Each row comes from the steps of one walk. Every step used is in the known rows, and no mark comes twice. Write the walk behind each row, first mark first.
Known rows:
F, G, C, R: [-3.26  1.73 -1.26 -2.69  2.71  0.69  1.20  1.92 -1.40 -2.74  0.91 -3.12
  0.75  1.30 -0.01 -0.46 -2.39]
T, C: [ 1.33  0.61 -0.91 -1.08  2.15  0.75  0.76 -0.36  0.22  1.48  0.06  1.42
  0.05  1.77 -0.94 -0.34 -1.07]
P, B: [-1.05 -0.81 -2.15 -1.99  2.81 -1.72 -0.90  2.05  0.73  2.90  5.45 -1.65
  0.56  1.49 -0.77  0.71  0.95]
T, C, G, F, R: [ 0.82  0.88 -1.72 -0.33  0.91 -1.88  1.22  1.72  4.50  3.66  2.65  0.85
  3.05  0.88  0.06  0.70 -2.19]
B, P, T, C, G, F, R: [ 2.35 -0.64  2.68  0.65 -1.49 -0.99  0.43 -0.17  4.09  3.46  4.83  0.57
  1.38 -1.05  1.00 -2.41 -0.36]
G, C, R: [-3.33  1.91 -2.09 -1.92  2.77  0.82  1.44 -0.47 -0.61 -0.93 -2.12 -3.68
 -0.21  1.24  0.08  0.74 -1.38]
B, P, T, C, G: [ 3.57 -0.23  3.22 -0.21  0.19  1.77  1.02 -1.55  1.86  3.68  0.73  2.20
 -1.37 -1.06 -0.70 -2.56  0.14]
B, P, T: [ 3.40 -0.87  3.09 -0.18  0.66 -0.61 -0.67 -1.07 -1.14  1.06  5.58 -2.00
 -1.74 -0.55  0.11 -4.16  2.05]
B, P, T, C: [ 2.87 -0.97  3.43  0.08 -0.33  1.45 -0.21 -2.21  0.03  1.11  2.33  1.09
 -1.80 -0.21 -0.18 -3.45  0.93]
G, F, B, P, T, C, R: [-2.19 -3.05  2.08  1.33 -2.70 -0.29 -2.16 -1.36  0.98 -3.37 -1.35 -0.36
 -1.31 -0.80  2.02  0.80 -0.14]
C, G: [ 2.78  1.44 -1.13 -1.25  3.47 -1.12  1.75  1.48  0.44  4.10  2.21 -0.75
  0.13  0.76 -1.10 -0.17 -0.95]
G, F, B, P, T, C: [ 1.49 -2.91  3.31  2.14 -2.92 -0.52 -2.44 -0.27  1.05 -0.82  0.16  1.43
 -1.53 -0.28  0.20 -0.57  0.10]
G, C, R, F, B, P, T: [-2.66  0.42  0.44  1.59 -3.19  1.64 -0.42 -1.34 -1.27 -2.00 -5.12 -1.68
 -1.35 -0.99  1.21  0.70  1.56]
G, C: [ 0.58  2.01 -1.01 -0.94  2.73  0.88  0.78  0.68 -0.61  1.44 -0.52 -1.95
 -0.55  1.79 -1.67 -0.54 -1.12]
B, P, T, C, G, F: [ 2.77 -1.33  2.69  1.13 -2.46  1.13  0.17 -0.12  1.60  1.84  3.02  1.90
 -1.85 -1.20 -0.70 -1.90 -0.96]
T, C, G: [ 2.24  1.27 -0.83 -1.12  2.66  0.74  1.97  0.33  2.03  4.18 -1.38  2.30
  0.13  0.92 -1.47  0.42 -1.77]
C, R: [-1.77  0.48 -2.26 -1.97  3.03 -1.43  0.81 -0.50 -1.09 -1.26  2.05 -3.65
  0.60  0.96  1.28  0.44 -0.37]
B, P: [ 1.81 -0.76  1.44 -1.45  3.97 -1.68 -0.91 -0.93 -0.58 -0.18  3.69 -1.21
  0.31 -0.78 -1.18 -1.89  0.94]
G, C, R, F, B: [-4.07  1.91 -3.62  0.49 -0.92  0.75  0.45  0.59 -1.20 -1.72 -7.30 -1.34
  0.42  1.01  0.31  3.93 -0.41]
G, C, R, F, B, P: [-4.32  0.45 -1.19  0.18  0.16  0.54 -0.83 -1.28 -0.64 -3.28 -6.96 -0.87
  0.26 -1.15 -0.12  2.85  0.62]

Which walk is each row?
[-2.51  1.29 -3.11 -1.20 -0.45 -0.26  0.87  2.60 -3.47 -4.02  4.28 -1.18
  1.77  0.64  0.85  0.25 -0.70]
C, R, F, G
[ 2.55 -0.17  1.74  2.24 -3.41  1.90  0.19 -0.43  1.30  3.13 -4.42  4.53
 -0.88 -1.12 -0.49  0.27  1.06]
R, F, B, P, T, C, G
[-3.92  2.77 -4.18 -0.48 -0.83  2.10  1.68  0.08 -2.32 -1.91 -2.84 -1.96
 -0.03  0.71  0.04  1.62 -0.72]
G, C, R, F
[ 0.81 -2.14  1.35  0.51  1.39 -1.27 -1.56  0.52  3.24  0.80 -3.10  2.98
  0.31 -1.17 -1.72  2.44 -1.60]
T, C, G, F, B, P
[ 1.37  1.37 -1.95 -0.32 -0.59 -0.31  0.56  3.63 -3.55 -1.41  5.84  0.50
  1.37  1.07 -1.15 -1.17 -0.41]
R, F, G
[ 0.89  0.78 -2.62  1.39 -0.33 -1.48 -0.71  1.81 -1.53  0.49 -1.52  0.42
  0.62  1.29 -0.50  1.97  0.76]
R, F, B
[-2.40  1.38 -4.19 -0.58 -0.48 -0.08  1.28  0.22 -2.60 -2.26  1.24 -1.69
  0.88  0.37  1.08  1.29  0.25]
C, R, F
[-1.49 -0.44  1.32  0.26 -3.91  2.69  0.39 -0.34 -2.25 -4.18  3.03  1.75
  0.01 -1.19  1.39 -2.42  0.39]
B, P, T, C, R, F, G
[-3.59 -1.13 -1.02  0.11 -0.54  0.47 -0.95 -2.31  0.32 -3.25 -6.40  2.34
  0.99 -1.29  0.52  3.03  0.71]
T, C, R, F, B, P
[ 2.90 -2.15  2.97  1.89 -1.20 -2.26 -1.71  1.45  1.49  1.50  2.29 -0.61
 -1.41 -1.09  0.06 -0.31  0.36]
C, G, F, B, P, T
[-1.50  1.20 -2.16  1.30 -5.03  3.16  1.93 -1.01 -2.12 -0.82 -0.23  0.85
 -1.07  0.77  2.07 -0.34  0.15]
P, T, C, R, F
[ 3.43 -1.09  3.68  0.86  0.21  0.46 -0.22 -1.22  2.86  3.99 -3.67  2.58
 -1.26 -0.81 -0.28 -0.64  0.55]
F, B, P, T, C, G
[ 1.36  0.99 -1.92 -0.60  1.82 -3.82  0.87  2.90  3.14  3.51  6.06 -2.42
  3.10  0.67  0.45  0.22 -1.39]
C, G, F, R
[ 0.50  1.82 -0.07 -1.63  2.69  0.70  0.63  3.06 -1.20 -0.16  2.26 -1.30
  0.30  2.09 -1.95 -1.68 -2.00]
F, G, C
[-2.93 -1.02 -1.21  0.00  0.43 -1.63 -1.28 -1.12 -1.02 -3.46 -2.92 -0.80
  1.28 -1.47  0.81  2.54  1.54]
C, R, F, B, P
[ 1.85 -1.04  2.01  2.63 -3.93  1.45 -1.09 -1.17 -0.42  0.25 -2.85  3.57
 -0.93 -0.50 -0.08 -0.60  1.88]
R, F, B, P, T, C
[ 1.21 -1.56  1.73 -0.70  4.17 -3.02 -2.21 -0.58  0.59 -0.10 -0.91 -1.11
  0.53 -0.51 -0.84  0.21  1.38]
F, B, P
[-1.15 -1.78  2.66  0.18 -0.33  0.08 -1.04 -2.75  1.18 -1.34 -3.66  0.00
 -0.99 -0.69  2.09 -0.08  1.02]
F, B, P, T, C, R
[-1.58 -0.35  0.29  0.77 -4.00  2.96  0.66 -2.81 -1.52 -2.36 -0.02  1.25
 -1.11 -1.30  1.39 -1.44  1.17]
B, P, T, C, R, F
[ 0.72 -0.77 -0.02  0.72  0.57 -1.66 -2.01  0.04 -1.07 -0.92 -1.50  0.94
  0.93 -0.93 -1.05  1.21  1.86]
R, F, B, P
